What can hang from each mark
k396: k392
k589: k526 k627
k627: k291 k465 k526
k392: k454 k627 k802 k988
k73: k526
k291: k73 k589
k988: k392
k465: k526 k589

Known rows, with every way that one mark hangs from another
k589{k526 k627{k465}}: [ 13  -1   3  18 -11   2   5 -40  -3   4 -18  -2  33  -8   9   4   7 -46
   7 -40 -10 -26 -29  35]
k627{k465 k526}: [  9 -14  -7  22   7 -11  30 -42 -16   6  -4  17  14 -18   2   2  20 -43
  34 -19  12 -22 -45  10]
k627{k526}: [  7 -22   0   6   4  -8  36 -33 -23  13  -7  11  14  -9   5   6   7 -31
  27 -26  -3 -28 -26  13]
k589{k627}: [ 12 -16  -3  14  -1   0  18 -34  -7  14 -11   5  18  -1  19  -4   7 -33
  11 -33 -10 -33 -10  29]
k465{k526 k589{k627{k291{k73}}}}: [  1 -20  -3   6 -33   8  37 -42  -9  -5  -1  -2  46   7  16 -23 -10 -48
  -9 -53  10 -31 -52  36]
k392{k802}: [ 23 -18  -4  11  -1   4  21 -19  -3   8  -3  -6   4 -11   8 -15  11 -25
  10 -40 -10 -40 -16  26]
k589{k526 k627{k291{k73} k465}}: [ 13 -19  -6  21  -1 -18  -3 -33   2   3 -15  -5  36   7   5   3   3 -52
  10 -32  -9 -28 -41  30]
k291{k73{k526} k589{k627{k465}}}: [ 21 -27  -8  30 -12 -20   5 -23  -7  14  31  16  29   3  14  11  -9 -29
  14 -28  31  -9 -10  16]
k988{k392{k454 k627{k526} k802}}: [ 16  -8 -15  -1  20  -3  40 -17 -23  14 -11 -15  -8 -15  -6   8   4 -12
 -15 -50  -9 -28  -9  25]
k396{k392}: [ 10 -16   8  -1   7   4  18 -41  -2  12  -9  -4  15   5   9   3   1 -12
  16 -31  -9 -27 -24  23]
k73{k526}: [ 15 -22  15   0 -11   8  17 -25 -19  11  11  11   4  -1  14  17  -4 -28
   9 -28   9 -32 -14  15]
k396{k392{k454 k627 k802 k988}}: [ 36 -24  -1   0  20   3  17 -16   8  23  -2 -32  12  -6   4  26  13  14
 -14 -44 -25 -30  14  28]
k988{k392{k454 k802}}: [ 14   3 -14   0   6   9  28 -20 -17   5  -6 -12  -9   1   7  -3   8 -12
  -9 -51   2 -42 -19  28]
k291{k73 k589{k526 k627{k465}}}: [ 21 -14  -8  30 -19 -12   5 -24  -6   9  15   2  43   1   8  10  -6 -29
  14 -38  18 -10 -18  30]
k392{k454 k627 k802}: [ 42 -17  -7  -1   3   2  18   3 -15  15   1 -19  -9 -18   7  18  15   0
  -4 -47 -14 -37  12  25]
k589{k526}: [ 14  -3  16  -1 -21  19  20 -27 -16   5  -8  -8  21  -2   5  14   2 -26
   9 -40 -10 -33 -24  32]
k627{k291 k465}: [ 20 -23  -7  31  10  -8  17 -37  -6   1  -5   6   5  -1   8  -5  24 -44
  21 -19   4 -39 -57  10]
k465{k526}: [ 11 -12  11   8 -25  31  38 -32 -23  -2   3 -11  22  -3  16  -1   2 -32
   4 -40   5 -29 -37  28]
k465{k526 k589{k627{k291}}}: [  2 -16   0   7 -31  13  39 -47 -14  -5  -9   0  41   2  16 -25  -5 -51
 -15 -58   5 -35 -53  36]
k988{k392{k454 k627 k802}}: [ 22  -3 -11   1  12  12  33 -14 -18  10  -6 -22 -13 -11   0   7   6  -5
 -18 -52  -7 -33  -7  31]
k589{k526 k627}: [ 11  -7   6   5 -15   5  11 -33 -10   9 -20  -6  32   0  10   7  -1 -38
   1 -46 -20 -31 -13  38]
k291{k73 k589{k627{k465 k526}}}: [ 16 -25 -19  35  -1 -29  18 -28 -10  15  18  15  37  -2   9   2  -1 -30
  27 -26  23  -8 -18  17]
k291{k589{k627}}: [ 23 -19  -7  30  -7  -6  23 -28 -17  17   7  10  23  -2  19  -1   1 -24
   5 -41   5 -24  -6  25]
k627{k465{k526 k589}}: [  9   3   2  18 -35  29  37 -49 -10 -12   9   6  29 -16  10 -15  12 -43
   8 -44  31 -25 -65  29]
k291{k589{k526 k627}}: [ 23 -11   1  23 -17  -2  18 -28 -19  14   0   1  32  -2  12   9  -6 -29
  -4 -52  -3 -23  -8  32]
k291{k73 k589{k526}}: [ 22 -16   3  15 -25   0  18 -12 -16  10  22  -3  32   6   5  17 -12 -11
  15 -37  18 -15 -14  29]

Rows
[  8 -17 -13  25  10 -20  21 -46  -9  12 -14  16  25 -13  10  -4  15 -50
  22 -26  -3 -23 -29  19] | k589{k627{k465 k526}}
[ 40 -32   0  12  15   6  29  -5 -10  20   6 -24   3   1  11  46  25   6
 -13 -31 -18 -43   4  19] | k392{k454 k627{k291} k988}
[ -1 -25 -11   6  -8 -24  32 -42  -6   8  -8  17  34   3   7 -16  -5 -44
  12 -39   6 -32 -39  25] | k465{k589{k627{k291{k73} k526}}}
[ 23 -26   4  -4  23  -2  28 -26  -5  25  -4 -19  19  -4   2  41  11  10
  -2 -32 -19 -22   4  19] | k396{k392{k454 k627{k526} k988}}
[ 31 -20  -2  -9  16  -4  11 -16  -2  19  -9 -21   2  -9   5  15   4   3
  -4 -46 -21 -29   2  25] | k396{k392{k454 k627 k802}}
[  7 -35 -20  28  20 -40  12 -39  -2  11 -13  11  29   1   6  -6  10 -55
  26 -17  -3 -25 -40  12] | k589{k627{k291{k73} k465 k526}}
[ 19 -19 -15  37   2 -22  25 -38 -19  16   3  18  28 -12  10   0   7 -39
  14 -36  10 -16 -22  17] | k291{k589{k627{k465 k526}}}
[ 12 -34 -11  17   7 -20  11 -27  -1  11  -9   1  22  14  17  -5   3 -37
  15 -26 -12 -36 -22  23] | k589{k627{k291{k73}}}
[ 17 -27 -11  28   7 -15  11 -28   0   0   7   4  12   7   6  -2  17 -39
  31 -12  13 -32 -56  12] | k627{k291{k73} k465}
[ 25 -11   5  -1   4  12  18 -31 -10   9  -3 -17  13  -8   6  24   8  -6
   0 -38  -2 -18 -24  24] | k396{k392{k454 k627{k465{k526}}}}
[ 37 -31  -1  24  14  17  34 -11  10  19   5 -32  11 -24  -2  14  18  -3
 -12 -40 -27 -29  13  32] | k392{k627 k802 k988}
[ 28 -49   7  20  14   4  27 -12   3  19  16 -22  15   0   2  35   6  -8
  -6 -20 -13 -27  -1  18] | k392{k627{k291{k73{k526}}} k988}
[ 23 -44  -3  21  -2 -23  16 -15 -17  13  22   7  14  16  11  10 -10 -27
  10 -26  17 -28 -25   8] | k627{k291{k73{k526} k589}}
[ 11 -24   0   9  -5 -15   3 -26  -3   8 -18 -10  36  14   8   5  -7 -43
   4 -37 -21 -33 -25  33] | k589{k526 k627{k291{k73}}}
[ 11 -31 -12  29  21 -29  26 -42 -15   5 -12  14  13  -7   0  -2  20 -55
  27 -16   0 -32 -63   1] | k627{k291 k465 k526}
[  9 -15  -4  17 -16  -8  16 -37   2  -6   4   6  30   3  -1  -7   7 -44
  18 -32  21 -31 -70  25] | k627{k291{k73} k465{k589{k526}}}
[ 47 -23  -6  10  10  13  25   3  -1  20   9 -33   3 -16   8  32  26  12
 -16 -45 -20 -38  25  28] | k392{k454 k627 k802 k988}
[ 19 -35 -17  43  18 -36  29 -38 -22  10   0  18  17  -7   0  -1  16 -50
  20 -25  12 -24 -57   0] | k627{k291{k589} k465 k526}
[ 22 -30   3  16 -20  -8  16 -13 -17  14  38  11  18   7  13  19 -16 -13
  13 -29  32 -15  -6  15] | k291{k73{k526} k589}
[ 28 -20   0  -5   6  -5  32 -10 -31  20  -1  -3  -1 -15   6  37  10  -5
   9 -31  -7 -27   1  15] | k392{k454 k627{k526}}
[ 37 -14  -9   8   4   8  19  -5   0  14   8 -21   8   0  16  21  29   4
  -6 -43 -10 -49   9  26] | k392{k454 k802 k988}
[ 14 -27  -6  27  -7  -1  18 -32  -7  -9   9  -7  23   6   9  -6  10 -47
  20 -22  16 -27 -68  15] | k627{k291{k73} k465{k526}}
[ 31 -37  -5  23  22  -1  41 -15   1  24  -1 -24  16 -28  -8  15  15 -11
  -7 -39 -30 -23   9  26] | k392{k627{k526} k802 k988}
[ 10 -14  -4  23 -20  10  33 -49 -10 -13   0   4  27  -4   7 -20  13 -55
   2 -42  22 -35 -82  21] | k627{k291 k465{k526 k589}}
[  4   4  -1  16  -8  33  51 -45 -15  -2  -2 -11  10 -19  -7  -5   0 -29
 -14 -50  18 -17 -49  33] | k988{k392{k627{k465{k526 k589}}}}
